Each row was made from one path, in order. Every step used is in the known rows, and no mark comes twice. Write each row's path.
Known rows
dezi > tokol > kelos > kude: [ -2  26  -1  -9  15   3 -48   0 -48  19  11  12  26 -37  26  73 -69  -7
  37 -43 -11   1 -38   8  44   1]
mizib > riza > kude > kelos: [ 10  -9  12 -14   7 -13   9 -21  31   1  22  30  -4  11 -17 -39 -10   2
  -3 -43 -29  25   1  -5  -1   2]
tokol > dezi > kude: [  8  10 -22 -10   1 -13  -1   8 -21  13  17  20 -11  -5 -21   9 -28   9
  15 -21 -21  21  34  -3   1  31]
riza > kude > dezi > tokol > kelos > rula: [ 21  28  25  -3  -4 -14  -5 -12 -26  21  35  25  48  13 -24  52 -32 -13
   8 -51 -52  -1  -3   6  40  32]
dezi > kude > kelos > buvo: [  4   9   4  13  13  -7  18   5 -26  29  15  18  41  -2  -6 -44 -62  10
  -5 -22 -13  23  -4   8  40   9]
kude > kelos: [ -6  30   9  -4  -2  -4   1   1  -7   7  -5   2  27  10  -7 -17 -31   2
 -12 -30 -10  31 -14   4  11 -19]
mizib > riza > kude: [ 14 -40   1  -9   9 -10  11 -22  36  -5  24  26 -33   4 -10 -21  20  -4
   9 -11 -20  -3  13  -6 -12  20]
dezi > tokol > kelos: [  8  30   8   0   2   3 -31   3 -29  21   4  16  26  -8   3  55 -48  -7
  16 -40 -21   7 -12  16  44   9]
dezi > kude: [  9 -19 -17   5  14  -9   8  -2 -11  17  10  13  -5 -21 -17 -11 -13   4
  10  14  -8   5  20  -6   3  14]
kelos > rula: [ -5   3  -5   5 -25 -10  13  -6 -30  -9   8   6  31  -5   9  -4  -2   1
  -6   4   0 -19   5   5   2  19]
mizib > riza: [  3 -25   5  -4  -5   0   5 -14  13  -2  11  18 -30  13   4 -10  17  -2
  11 -18  -7  -8   9  -5   5   5]
rula > kelos > nodan: [-12  10   4  -1   3  13 -14  -7   1 -30  15  -3  61 -46  16  12  27  -7
 -14   3 -11 -20 -19 -23   0  24]
buvo > kelos: [-19 -19  15   3 -14  -2  -7   2  -1 -12   7   5  13 -28  22  19  10 -12
  -6   0 -12 -19   0  -6  18   5]
rula > kelos > kude > riza: [ -7 -35  -3 -21  18  15  -4 -14  -9  -7  35 -11  18 -29   6  -1  11  -6
   6   8  17 -13   3 -38  -1  14]
gidez > kelos: [-20  -7  12   5  -5  -5  -7  -8  -2 -18  -1   1  31 -11  17   0   0 -18
  -3  -1 -16  -7  -7  -3  30  -7]
mizib > riza > kude > dezi > tokol > kelos > buvo: [ 35   9  48  -1  15   3  -4 -18  10  25  47  37   4  36 -12  30 -40 -16
  20 -80 -52   0  -7   7  63  29]
tokol > dezi: [ -2  30  -3 -14 -17  -3 -12   8  -9  -7   7   5  -8  13  -4  24 -16   4
   1 -29 -13  13  10  -1   1  13]
kude > dezi: [ 11   9  22  -2   7   4  10  -5  12   9  11  -7  -7  28 -21  12   8  -9
   0 -24 -14   8   1 -10   7  -9]
buvo > kelos > tokol: [-21 -30  22   2 -29   4 -15   5  11 -16  15  -5  25 -28  35  41  -5 -13
  15  -7  -4 -33 -28 -13  29  -8]
riza > kude > kelos > rula: [ -1  17   3  -1 -16 -25  16 -10 -10  -4  16  21  57  -5 -12 -28 -26  10
 -23 -17 -26   9  -5   1   1  14]
tokol > dezi > kude > riza: [ 13 -11 -18 -25   1 -10   6  -4 -23  20  34  17 -34  12 -33 -15   3  13
  27 -15  -6  25  49 -16  15  34]
rula > kelos: [ -4 -11   4   2   2  13   7   4   8 -10   9  -3  35 -14  -5   2   4  -7
 -22   3  -6 -12  16 -16 -13  19]
gidez > kelos > tokol: [-22 -18  19   4 -23  -1 -16  -7   6 -28   7  -5  39  -8  28  18 -11 -16
  14  -9  -6 -24 -37 -11  39 -19]
mizib > riza > kude > kelos > rula: [  4  -9   6  -7 -16 -25  22 -24   1  -4  29  37  24  10  -9 -43 -10   0
 -12 -39 -33   6   3  -4   4  17]
mizib > riza > kude > dezi > tokol: [ 42  -9  28 -16  30  -4   8 -21  24  23  39  23 -26  37 -54  27   1  -9
  33 -57 -49  -1  26  -8   8  14]
rula > kelos > kude: [-14 -17  -6  -6  16  13  -9   1 -10 -14  18  -6  36 -50  20  21 -19 -10
  -5   4   6 -21 -13 -25 -10  11]
mizib > riza > kude > dezi > tokol > kelos > rula: [ 25   7  29 -11  -8 -14   2 -25 -12  15  46  43  18  25 -21  38 -22 -16
  17 -72 -58  -9   5   4  45  38]

Write each row's path
[ -1  -3  -4  -1  -2 -10   0  -1  -9  14  12   9  38  -9  -9  -9 -61   8
  19 -31  -9  18 -22 -13  28 -13]	dezi > kude > kelos > tokol
[  5 -31 -13 -26 -11   7   5  -4  -5  -3  51   9  16  -3 -25  12 -12   5
  26 -20  -3  -4  34 -42  17  40]	rula > kelos > tokol > dezi > kude > riza
[ -9  11   7 -15 -27  14 -13  14   6 -25  24  -2  39  -5   4  45 -30  -4
   0 -33 -10 -15  -1 -22   2  24]	rula > kelos > tokol > dezi
[ 30   3  33 -14  13  -3 -15 -22  18  23  37  37 -14  29 -32  46 -20 -20
  25 -76 -57  10   3   0  40  18]	mizib > riza > kude > dezi > tokol > kelos
[-26 -18   8  12 -33 -11   2   0 -26 -20  14   9  43 -27  32  14   9  -9
 -12   9 -16 -36   1  -1  26  25]	buvo > kelos > rula
[ 21  -5  21  -8  16 -10  16  -8  33   4  24  -1  -8  17 -35   6  10  -6
  -2 -16 -31   9  10 -17  -6   3]	riza > kude > dezi
[ 14 -41 -16 -10  17  -6  17 -16 -10  24  27  10 -26  -2 -29 -34  19   7
  24  15   8  11  36 -17  13  17]	dezi > kude > riza
[  5   9  14 -27 -24 -13 -11 -10  28  -9  34  31  -2  23  -9   4 -44   3
  23 -80 -32  21 -18 -14  11   4]	mizib > riza > kude > kelos > tokol > dezi
[ -3  -6  15 -10  21  18   2  -2  -1 -10  28 -14  28 -19  -5  33 -14 -16
  -6 -20 -12 -11 -13 -37  -2   1]	rula > kelos > kude > dezi
[-10  17  22  16 -15   7 -15   5 -16   4  11  12  30   0  42   2 -43  -9
 -15 -21  -1  -1 -29  19  54  17]	tokol > kelos > buvo
[ 10 -21 -14 -27 -16  -8  -4  -6 -12  11  41  12 -21  10 -19   6 -14  11
  50 -26   4  13  16 -28  28  21]	kelos > tokol > dezi > kude > riza
[-27  10  13   5  -8  -6 -25 -18  -9 -36   6  -1  50 -40  39   9  28 -18
   5   1 -17 -14 -46  -8  37  -5]	gidez > kelos > nodan
[ -4  33  24  10  -4   1  11   5 -13  12   6   6  44  17  11 -36 -49   4
 -15 -32  -5  18 -22  12  33  -7]	kude > kelos > buvo
[ -9  51  11 -16 -33  -5 -21  12  -4  -4   8   4  31  19   1  22 -64   5
  10 -71 -14  28 -31  -8  24 -16]	kude > kelos > tokol > dezi
[-11  31   2   3 -21 -15  11  -4 -33   2   3  12  56  11   2 -24 -31   7
 -20 -24 -13  10 -12   6  14   1]	kude > kelos > rula
[  1  13   9 -11   9 -15   8  -6  16   7   8  12  25  -3 -20 -27 -25   7
 -14 -21 -26  27  -9  -1  -3  -5]	riza > kude > kelos
[  9  -7  27   0   6  -8  20 -15  21   4  30  30  14  15  -1 -53 -30   0
  -7 -42 -26  12  -7   3  23  13]	mizib > riza > kude > kelos > buvo
[ -9  18  15  -7   1   5 -30  -6 -11   4  21  -1   3  -4  22  45 -38 -19
  11 -44 -10  17 -51 -13  37 -14]	tokol > kelos > kude > dezi
[  6  -1 -14 -10 -16  -9  -6  10 -13   8  24  15   3  -8  -9  30 -46   4
  35 -29 -10   3   3 -15  16  20]	kelos > tokol > dezi > kude
[ 31  34  44   2  15   2  -8  -5  -4  28  38  20  32  26 -16  44 -53 -11
  14 -60 -44   5 -13   9  59  23]	riza > kude > dezi > tokol > kelos > buvo
[ 39  17  23 -13  30  -3   6  -9  11  27  28   8   6  20 -56  42 -12  -3
  23 -37 -43   4  18  -5   3  10]	riza > kude > dezi > tokol
[  5   9   3 -25  14   4 -47 -15 -46  24  28   9   3 -16  12  51 -37  -3
  45 -37   4   7 -25  -6  53   6]	dezi > tokol > kelos > kude > riza
[-23 -43   8 -18  -1   1 -19 -15 -14  -6  31  -6 -11 -37  33  15  20  -9
  24  10  14 -19 -14 -26  30   0]	buvo > kelos > kude > riza
